What can hang from each mark
finadu: bakul
ravu: bakul ganul pofop
bakul: finadu pigan ravu
pigan: ganul pofop ravu
ganul: bakul pofop ravu

Each row was made from one small tree. Brackets hold a mark, then the marks that hang from it, in alphabetical order. Every link used is in the known rows. Write each row's tree.
In the rows, zero is written as 128.
Known rows
(ganul (ravu (bakul finadu pigan) pofop)): [120  94 109 148 113 115 111 147 140 122 112 130 108  97  83 130 116  96
 136 114 149 120 180]
(pigan ravu): [133  98 139 163 111 102 105  84 157  92 102 136 148 196  91 142 127 132
 147 144 164 134 117]
(ravu (ganul bakul)): [140 133 126 114 134  90 140  88 134 108  86 136 159 126 117 186 147 138
 106 163 177 139 145]
(pigan (ganul pofop)): [132 131 133 111 184 127 127  93 145 120 135 100 114 169 130 152 166 132
 175 166 149  93 120]
(ganul pofop): [133 107 139 128 171 132 109  94 169 121 109 117 128 174 113 179 148 123
 182 157 146 109 139]
(finadu (bakul (ravu ganul))): [123 133 134 116 166  59 148  85 160  34  81 197 181 128  80 192 146  86
  98 148 149 141 166]
(ravu pofop): [168 100 146 177 137 111 125 117 175 106  91 113 123 165  98 130 136 102
 148 167 173 118 145]
(finadu (bakul pigan ravu)): [153 119 110 114 177  81 108  89 149  55  99 180 174 123  84 187 119  87
 133 140 155 146 148]
(pigan (ravu (bakul finadu) ganul pofop)): [ 85 113  95 185  63  71 128 121 131  85 135 144 117 129  89 114 114 111
  92 179 138 131 142]
(finadu (bakul pigan (ravu ganul pofop))): [141 130  80 146 143  52 149 120 135  50  71 192 153 109  87 164 118  69
  92 183 172 127 157]
(bakul (pigan ravu)): [142  96 100 149 108  92  97 103 122  90 101 147 139 163  96 151 100 131
 147 139 176 124 102]
(ganul bakul): [161 121 148 118 151 122 115  81 154 127 105 112 146 144 119 184 149 137
 147 162 175 159 139]
(bakul finadu ravu): [139 149 139 130 131 100 104  85 171 100 136 139 162 108  61 158 114 121
 158 129 135 130 183]
(finadu (bakul (pigan ganul))): [160 114 120 103 190  91 140 139 124  48 122 146 145 135 116 143 138 100
 123 151 164 113 105]
(ravu (bakul finadu) ganul pofop): [114 109 107 162 104  86 141 145 148  82 137 138 114  90  87 122 124 100
  99 165 125 121 171]
(finadu (bakul (pigan (ganul pofop) ravu))): [104 127  84 105 173 106 126 118 104  88 134 140 120 195 138 157 136 113
 162 187 164 101  68]
(ganul (ravu bakul)): [104  83 167 123 154 118 115  77 164  86  84 146 139 144  86 173 165  89
 126  89 142 140 181]
(bakul finadu (pigan ganul)): [156 135 112 105 132 104 125 155 110  97 157 113 129  93  99 118 108 127
 150 136 153  87 123]
(bakul finadu): [144 122 154 128 133 117 107 133 167 110 136 122 149 118  78 144 111 129
 167 131 133 111 161]
(bakul finadu (pigan ganul pofop)): [177 143 127 109 173 106 172 189 106  92 160 127 116  89 121  87  74 114
 114 135 171 114 140]
(finadu bakul): [145  88 161 122 190 106 126 124 178  58 108 157 172 161  93 171 139  90
 142 146 154 138 134]
(ravu (bakul pigan) ganul pofop): [127  82  75 164 111  72 131 118 122  66  94 150 110  90 108 132 122  82
  87 164 144 130 134]
(ganul (bakul finadu ravu) pofop): [117 179 113 106 154 137  99  57 146 173 151 114 139 125 109 200 129 151
 182 183 143 140 171]

Which tree is each row?
[165 126 157  86 219 105 203 172 110  63  83 172 131 147 137 134 132  78
  98 109 203 126 145]  (finadu (bakul (pigan (ganul ravu) pofop)))
[158 100 121 155 145  93 143 140 115  87  97 158 130 163 117 118  74 115
 117 141 185 149 106]  (bakul (pigan pofop ravu))
[152 156 104 144  96  97 149 149 131 146 115 119 136 105 107 135 120 135
 111 191 165 126 163]  (ravu (ganul (bakul finadu)) pofop)
[ 99 109  66 111 147  87 130 134 112  77 103 187 139 177 126 186 121 109
 139 179 155 108  86]  (finadu (bakul (pigan (ravu (ganul pofop)))))
[153 180 174  81 177 135 189 150 108 157 134 117 126 123 132 127 134 129
 113 121 201 141 183]  (pigan (ganul (bakul finadu) ravu) pofop)
[190 110 128 120 180 116 161 134 117 120 101 132 135 114 142 152  97 124
 104 152 199 173 132]  (ganul (bakul (pigan pofop)))
[159 144 105 119 105 123 121 147 119 191  96 108 132 115 112 146 116 135
 159 141 197 122 179]  (ganul (bakul finadu pigan) (ravu pofop))
[135  96 107 129 150  84 110 128 133  67 107 170 155 175 104 160 102 104
 136 157 163 135  94]  (finadu (bakul (pigan ravu)))
[134 113  97 144  89  98  93 140 123 108 146 138 146 134  81 133  82 131
 163 133 153 110 118]  (bakul finadu (pigan ravu))
[ 74 111 143 104 155 155 109 105 157 139 137 123 109 138  99 185 155 120
 178 107 108 117 182]  (ganul pofop (ravu (bakul finadu)))
[141  92 122 133 173 110 147 172 128  76 159 146 103  69 101 123  66  95
  99 119 130 155 152]  (ravu (bakul finadu (pigan pofop)))
[105  95 129 162 136  72 175 114 122  44 105 174 116 149 111 131 114  95
  56 145 148 171 127]  (pigan pofop (ravu bakul ganul))
[ 94 128 160 103 141 118 136 115 136  96 144 121 121 110  92 131 161 110
 123  92 141 113 175]  (pigan (ganul (ravu (bakul finadu))))
[149 124 137  96 151 102 137 114 109 104  87 126 140 140 106 146 156 113
 141  96 194  90 143]  (bakul (pigan (ganul ravu)))
[141 132 128 178 103  91 137  95 134 109 107 105 111 195 116  92 147 122
 127 191 189 108 110]  (pigan ganul (ravu pofop))
[152 139  73 159  71  98 102 134 108 163 130 104 127 142 115 125  83 150
 150 205 190 134 118]  (ganul (bakul finadu (pigan (ravu pofop))))
[ 95 102 164 119 142 124 115 108 158 105 126 138 135 113  72 156 146 108
 135  81 133 132 189]  (ganul (ravu (bakul finadu)))
[164 146  90 161 102  87 112 117 142 124 122 130 136  87  74 126  85 112
 150 166 157 122 174]  (bakul finadu pigan (ravu pofop))
[181 121 134 125 171 114 148 192 134  98 139 145 130  93 100 120  59 108
 127 122 162 131 151]  (bakul finadu (pigan pofop))
[ 68 113 109 134 146 115 115  54 121 103 154 108  81 188 133 146 164 125
 143 179 130 130  91]  (pigan (ganul pofop) (ravu bakul))
[130 101 139 113 170 119 149 162 121  94 127 155 113  84  99 134  86  91
 106  69 152 147 185]  (ganul (ravu (bakul finadu (pigan pofop))))
[119 122  74 115 129 131  96  73 107 164 118 114 123 185 148 183 121 160
 175 195 178 139  95]  (ganul (bakul (pigan ravu)) pofop)
